What can hang from each mark
kuli: raduv
vobozen: raduv vetog
tepuz: demiru gosig
raduv: vobozen
lelos: saroz
vetog: soke vobozen
dolon: demiru soke
saroz: gosig
demiru: dolon tepuz
soke: dolon vetog

Known rows, with every way that one mark hangs from another
demiru(dolon(soke(vetog(vobozen))) tepuz): [ 18  42 -39   0   4  16 -37  20  11 -10  24  -4 -42  12  16  21 -25 -41
 -47   5  23 -18]
raduv(vobozen(vetog)): [-45 -27  47 -22 -15   9  12  43  -4  25   4 -17 -29 -30 -16  14  30 -16
  41  -6   7  22]
lelos(saroz): [-38 -28  15  30   2   7  33  31  30 -48   2 -30  14  24   4  21 -20 -14
  15  45 -32  60]
tepuz(demiru): [-51 -28 -25 -21 -34 -17  24  23  22 -31 -22 -17 -17  18  -4 -34 -25 -29
  36  19 -50  50]
vetog(soke): [-16 -11  38 -14  -2   0  30 -16  22 -21 -48 -21  19 -18  -7  12  -4  -4
  20  42   9  18]
vetog(soke(dolon(demiru(tepuz))) vobozen(raduv)): [ 76  28  26   4  -2 -25   7 -25   3  -7 -29   0   7   0  -7 -26  11  24
  -7  12   5 -52]
lelos(saroz(gosig)): [-41 -25  23  22  -9  25  59  22 -11 -21  29 -39  18   0  11  40 -31   6
  -2  64 -30  69]
tepuz(demiru gosig): [-62 -29 -37 -14 -23   4  24  16   4  -3   2 -24  19  10 -12 -26 -39  -2
   7   1 -60  28]
kuli(raduv(vobozen(vetog(soke(dolon(demiru(tepuz(gosig)))))))): [ -1  -8   2 -33  35  32   3 -12  -2  52 -17  27  46 -58  10   1  58  15
 -11 -30 -12 -57]
vetog(soke(dolon) vobozen(raduv)): [ 54  18  62  11 -10 -52  12 -33 -15   3 -70 -23  11 -16 -17  21   4   6
  11  18  20 -53]
vobozen(raduv vetog(soke(dolon(demiru)))): [ 16   2  49 -14  10 -41   0 -29 -20   9 -13  38  23 -25  -8  -5  14  17
  44  -8  11 -23]
soke(dolon(demiru) vetog(vobozen(raduv))): [ 33   0 -20  45  -8 -31 -32  32 -36   5  25  10 -39  41 -27 -33  -3  18
  -5 -36   4  28]
vetog(soke(dolon(demiru)) vobozen): [ 33  -1  53  29  -8 -19   4 -22   3   1 -41 -14 -11  -7   9  38  31  26
  18  13  13  -7]
soke(dolon vetog): [-39   8 -25  31  15  11 -28  14  13  18  -7  -7  -3  25 -28  11 -28 -16
  16   4  33  38]
vobozen(raduv vetog(soke(dolon(demiru(tepuz))))): [ 33  26  28 -29  20 -18  -4 -32   2   2  -5  44  36 -30 -13 -29   4  13
  21   4   8 -42]
dolon(demiru): [-51 -27  -3  12 -18  13  19  41  27 -35  39  -7 -15  38  25 -31   2  31
  29 -18 -23  72]
kuli(raduv): [-46 -33  -3 -17  -9 -10  20  17  10 -36 -28 -13  27 -13  38 -20  -3  -6
  20 -35 -12  40]
tepuz(demiru(dolon(soke(vetog))) gosig): [-51  -1 -73 -11   5   2 -15  13 -21  16  18   7 -14  20  -1  23 -30 -38
 -24  -4 -45  -2]
demiru(tepuz): [-33  16 -18 -17  -9  37  12  24  59 -31  12 -24  13  10   6 -41 -42  -7
   3  18   5  20]
dolon(demiru(tepuz) soke(vetog)): [ 12 -18 -79   7  20  49 -25   2  12 -24  70  40 -23  49  10 -51   3  -5
 -42 -11  11  64]
raduv(vobozen(vetog(soke(dolon)))): [-18  -2  68 -18  14   4  10  -8   3  56 -47  -7  -6 -48 -30  54  53 -19
  45  26  29 -34]

Rows
[ -7  12  -7  17  -5 -12 -30  22 -21  -3   7  -7 -56  18  21  56 -11 -38
 -17 -11  21   9] | demiru(dolon(soke(vetog(vobozen))))
[-65   3 -48 -19 -10  -2   4   0   3  10   5  -6   2  19  30  38 -21 -22
  -5  -4 -48 -26] | tepuz(demiru(dolon(soke)) gosig)
[ 71 -17 -64   9  -1   6 -25   0 -33 -31  66  35 -42  45   0 -75   7   2
 -63 -29   2  33] | dolon(demiru(tepuz) soke(vetog(vobozen(raduv))))
[-43  52 -41 -18  22  52  -7   2  43   9  36 -13  30  11  43  37 -35  -3
 -36  -4  12 -60] | demiru(dolon(soke) tepuz(gosig))
[ 39 -19 -74  23   8  47 -31  -5 -27   3  85  25 -20  34   4 -38   2  20
 -77 -35  -1  39] | dolon(demiru(tepuz(gosig)) soke(vetog(vobozen)))
[ 38  48 -41 -13   5  -5 -37  19  -7 -18  23   2 -38  17   4  -9 -34 -38
 -50  -4  19 -38] | demiru(dolon(soke(vetog(vobozen(raduv)))) tepuz)
[-40 -40  27 -35  -7  -8  17  29 -20  12 -21  -2   2 -49  14  -3  46 -21
  31 -44 -11  14] | kuli(raduv(vobozen(vetog)))
[ 28   8  64  22 -10 -22   7 -37   7   8 -69 -31   2 -25  -2  57  18   3
  23  31  30 -26] | vetog(soke(dolon) vobozen)
[ 65  30  16  11   5 -12   5 -30  -9  17 -15  -2  34  -9 -12 -22   2  45
 -30  -5  -4 -75] | vetog(soke(dolon(demiru(tepuz(gosig)))) vobozen(raduv))
[ 16  -5  61 -37  -5 -48  13 -21 -34 -15 -25  20  24 -52 -23 -17  -7  -5
  33   5   4  -8] | vobozen(raduv vetog(soke))
[  5   7  -3  49 -11  -9 -35  17 -16  18 -10 -19 -31  14 -29  22 -15 -15
   4  -5  30  28] | soke(dolon vetog(vobozen))
[ 41  23  18  19   5  20  -3 -31  13  23 -13 -11  26 -13   4  19  12  44
 -23  10   5 -43] | vetog(soke(dolon(demiru(tepuz(gosig)))) vobozen)
[  1  26   3  -4  26  29   7 -25  60   0 -27   4  29   4   6   0  11  17
  15  36  16 -16] | vetog(soke(dolon(demiru(tepuz))))
[ 58  -9  62  -7 -29 -56  27 -14 -33 -28 -49 -27  -3 -24 -18 -18  -3   6
   0  14  -6 -16] | vetog(soke vobozen(raduv))
[-43  24 -39  19  16  53  -4   9  56  18  40  -2  41  33  19 -10 -18  45
  -2 -19   6 -12] | soke(dolon(demiru(tepuz(gosig))))
[ 11  14  61 -22  11 -46  -1 -41 -17  14 -44  23  36 -46 -21  12   0  -8
  44   7  24 -41] | vobozen(raduv vetog(soke(dolon)))
[ 27 -46 -37  38 -10   3 -22   4 -40 -16  53  23 -59  42  12 -14  27   1
 -28 -33   6  79] | dolon(demiru soke(vetog(vobozen)))
[-55  -1 -32 -27 -16 -20   7   8  19 -23 -21  -4 -34  27  37  28 -13 -49
  23  13 -33   1] | tepuz(demiru(dolon(soke)))
[ 26  28  17 -27  26  -3 -10 -36  -9  27  12  39  61 -36 -17 -21  -9  32
  -2  -9   1 -61] | vobozen(raduv vetog(soke(dolon(demiru(tepuz(gosig))))))
[ -8   9  24 -16  27  47   0  -2   9  67   7  13  21 -42 -26  19  45  20
   4   6   7 -55] | raduv(vobozen(vetog(soke(dolon(demiru(tepuz(gosig)))))))
[ 49 -43 -39  27 -11 -23 -19   3 -61 -27  54  27 -51  45   1 -42  25   3
 -36 -44   2  57] | dolon(demiru soke(vetog(vobozen(raduv))))
